Each row was made from one small tree. Brackets hold a mark, then the marks that hang from it, in the order of their numbers. Every link used is in the known rows. Write each row's tree.
In the rows, zero is written as 128.
Known rows:
(J_857 (J_75 (J_485 J_531))): [126 142 169 145 146 101 134 147 149 146 142 171 136 105 105 114 125  40
 111 115 110 149]
(J_531 J_485): [143 151 142 128 154 126 140 122 111 132 136 133 132 137 137 100 114 130
  92 118  98 125]
(J_539 J_531): [167 132 112 131 140 129 131 147 128 124 131 105 138 125 123 128 133 160
 119 131 150 110]
(J_75 J_331 (J_485 (J_531 J_233)) J_857): [ 66 141 179 126 103 117 146 149 121 164 105 121 183  76  27  71 108   9
 110 152 117 191]
(J_75 J_331 (J_485 J_531) J_857): [ 68 146 178 139  88 116 150 145 126 170 101 136 190  93  55  78 116  13
  88 143 105 178]
(J_889 (J_574 (J_531 (J_233 J_440) J_485))): [147 143  89 151 155 144 145 143 110 104 120 118 137 136  88  87  93 174
 155 126 112 107]
(J_331 (J_75 (J_485 (J_531 J_233)))): [115 120 160 147 160  96 137 166 150 143 137 138 132 100  81 116 104  38
 132 120  97 149]
(J_574 (J_531 (J_233 J_440) J_485)): [171 121 123 137 157 127 152 131 113 109 138 104 134 138  77  93  99 184
 140 119 116 130]
(J_440 (J_233 (J_531 J_485))): [164 131 120 112 160 100 108 126 129 143 186 132 147 146 105 117 123 174
  95 138 128 143]
(J_233 J_440 (J_531 (J_485 (J_75 J_331 J_857)))): [143  89 134 124 135  60 158 132 135 150 154 134 175 130 117 105 112 143
  53 118  86 122]
(J_531 J_233 J_485): [141 143 142 108 176 129 135 128 104 123 143 108 119 110  95  89 100 126
 128 129 117 140]
(J_331 (J_75 (J_485 (J_531 J_233)) J_857)): [ 97 114 174 147 140  77 144 160 143 145 133 128 149 102  76 104  97  14
 111 124 107 173]
(J_574 (J_531 (J_233 J_440)) J_889): [170 122  88 154 147 142 126 144  96  82 115  99 142 132  88 122  77 171
 189 120 125 108]
(J_233 J_440 (J_531 J_485)): [177 105 122 122 148  90 136 130 143 145 161 128 160 165 115 112 120 203
  88 127  93 108]
(J_889 (J_574 J_531)): [127 147  81 166 124 152 139 141 113 106 101 130 143 136 120 110 110 160
 149 120 127  95]
(J_531 (J_233 J_440) (J_485 (J_75 J_331 J_857))): [116 102 155 111 157  79 163 130 115 132 150 115 137  85  81  84  91  73
  94 128  99 167]
(J_574 (J_531 J_233) J_889): [156 138  90 154 148 152 125 144  81  79 101  97 143 118 101 120  75 154
 181 113 134 101]
(J_531 (J_485 (J_75 J_857))): [119 125 150 142 150  89 167 127 112 129 135 139 135 117 154 102 104  81
  58 105  92 140]
(J_485 J_75 J_531): [129  96 118 172 139 113 186 150 158 127  99 157 105 125 149 139 129 106
 120  97  94 125]
(J_539 (J_531 (J_233 J_440) (J_485 (J_75 J_331 J_857)))): [158 112 132 117 163  89 160 147 119 127 150  94 144  89  87  91 103 116
  93 131 126 142]
(J_440 (J_233 (J_531 (J_485 (J_75 J_331 J_857))))): [131 119 132 112 144  75 126 126 122 149 178 133 163 116 103 107 116 117
  62 134 121 159]
(J_574 (J_531 (J_233 J_440) J_485) J_889): [181 141  98 154 169 140 135 141  83  86 121 102 144 140  95  99  65 173
 160 113 102 103]

Which tree is each row?
[107 100 172 147 139  69 145 160 155 148 145 129 148 113  65 106  98  28
 118 130 100 178]	(J_331 (J_75 (J_485 (J_531 (J_233 J_440))) J_857))
[ 91 122 180 141 133  66 127 150 134 147 151 133 160 101 102 111 101   8
  84 124 108 166]	(J_331 (J_75 J_485 J_857))
[169  89 120 132 158  71 154 135 148 140 162 141 150 149 133 123 117 182
  75 114  82 106]	(J_233 J_440 (J_531 (J_485 J_75)))
[159 122 139 106 175 115 137 130 123 125 159 110 118 128  78  92 101 148
 137 138 108 148]	(J_531 (J_233 J_440) J_485)
[137 162  89 165 142 151 147 139 102 109 105 132 146 141 126  90 101 162
 125 114 106  92]	(J_889 (J_574 (J_531 J_485)))
[113 132 174 123 140  94 132 148 146 156 145 159 149  72  55  96 119  18
 121 131 108 166]	(J_857 (J_75 J_331 (J_485 (J_531 (J_233 J_440)))))
[ 74 103 146 133 106  82 161 128 117 135 117 133 150  75 131 117 114  36
  72 115 115 153]	(J_485 (J_75 J_331 J_857))
[ 91 154 161 140 113 141 141 150 135 167 105 150 169  91  61  93 126  42
 111 140  91 151]	(J_75 J_331 (J_485 J_531))
[125 138 169 135 157 101 132 150 145 141 144 159 128  92  83 108 119  38
 129 119 119 157]	(J_857 (J_75 (J_485 (J_531 J_233))))
[169 127 121 126 187 111 155 152 115 115 144 101 122  94 115 107 109 135
 106 118 131 120]	(J_539 (J_531 J_233 (J_485 J_75)))
[ 84  92 138 143 120  98 187 147 133 133  90 124 132  76  92 106 109  43
 116 114 115 164]	(J_485 (J_75 J_331 J_857) (J_531 J_233))
[135  97 148 121 172  78 164 133 125 122 159 115 120 110  95  95  92 101
 105 125 103 164]	(J_531 (J_233 J_440) (J_485 (J_75 J_857)))
[ 77 128 176 125 103 109 147 149 134 166 116 121 182  86  19  72 109  24
 118 157 110 195]	(J_75 J_331 (J_485 (J_531 (J_233 J_440))) J_857)
[160 129 103 157 167 122 154 144  80  88 116 113 149 103 100 100  61 127
 137 103  88 102]	(J_574 (J_531 (J_233 J_440) (J_485 (J_75 J_331))) J_889)
[108  84 130 154 136  97 189 150 145 122 100 126 113 106 110 119 110  77
 130 108 119 162]	(J_485 (J_75 J_857) (J_531 J_233))
[135 156  90 152 155 153 143 142  98 102 110 117 138 125  99  85  93 159
 150 118 120 104]	(J_889 (J_574 (J_531 J_233 J_485)))
[136 147 113 174 138 119 161 136  67  95  95 124 170 111 144  98  65  98
  87  88  87  99]	(J_574 (J_531 (J_485 (J_75 J_331 J_857))) J_889)
[141  74 115 154 155 104 182 154 167 121 118 138  95 117 102 134 120 119
 158 113 101 143]	(J_485 J_75 (J_531 (J_233 J_440)))
[107 118 166 141 122 108 149 153 149 151 129 124 158 125  41  89 111  67
 135 151 116 190]	(J_75 (J_485 (J_531 (J_233 J_440))) J_857)
[168 116 124 117 175 101 156 151 123 125 152 101 134  89  90 101 108 132
 104 129 119 127]	(J_539 (J_531 (J_233 J_440) (J_485 (J_75 J_331))))
[103 151 176 133 129 101 133 144 136 158 132 170 156  75  85 100 124   8
  95 117 105 153]	(J_857 (J_75 J_331 (J_485 J_531)))
[149 102 138 121 187  93 159 135 130 119 162 124 107 107  99 105  99 118
 119 122  92 145]	(J_531 (J_233 J_440) (J_485 J_75))
[132 120 129 125 147  88 151 132 117 143 134 138 164 109 142 112 116 133
  54 104  92  99]	(J_233 (J_531 (J_485 (J_75 J_331))))
[175 123  98 165 178 122 155 145  87  80 122 113 136 122 113 109  62 150
 147 100  90 101]	(J_574 (J_531 (J_233 J_440) (J_485 J_75)) J_889)
[ 99 118 174 158 130  76 146 158 147 150 130 140 155 115  97 108 104  18
  93 117  96 164]	(J_331 (J_75 (J_485 J_531) J_857))
[131 122 141 120 187 105 158 133 111 117 144 122 109  91 116 101  97  97
 111 112 102 138]	(J_531 J_233 (J_485 J_75))
[117 139 152 142 147 139 139 156 145 144 121 137 136 111  59 104 121  83
 154 141 110 156]	(J_75 (J_485 (J_531 J_233)))
[116 124 161 160 148  94 140 163 153 149 134 151 137 113 103 122 112  40
 112 114  87 140]	(J_331 (J_75 (J_485 J_531)))
[158 118 119 120 167  86 123 130 134 140 188 141 139 134 118 125 122 156
  85 128 118 142]	(J_440 (J_233 (J_531 (J_485 J_75))))
[101 145 176 123 141 103 130 147 133 154 134 158 150  61  65  95 117   4
 116 124 114 161]	(J_857 (J_75 J_331 (J_485 (J_531 J_233))))
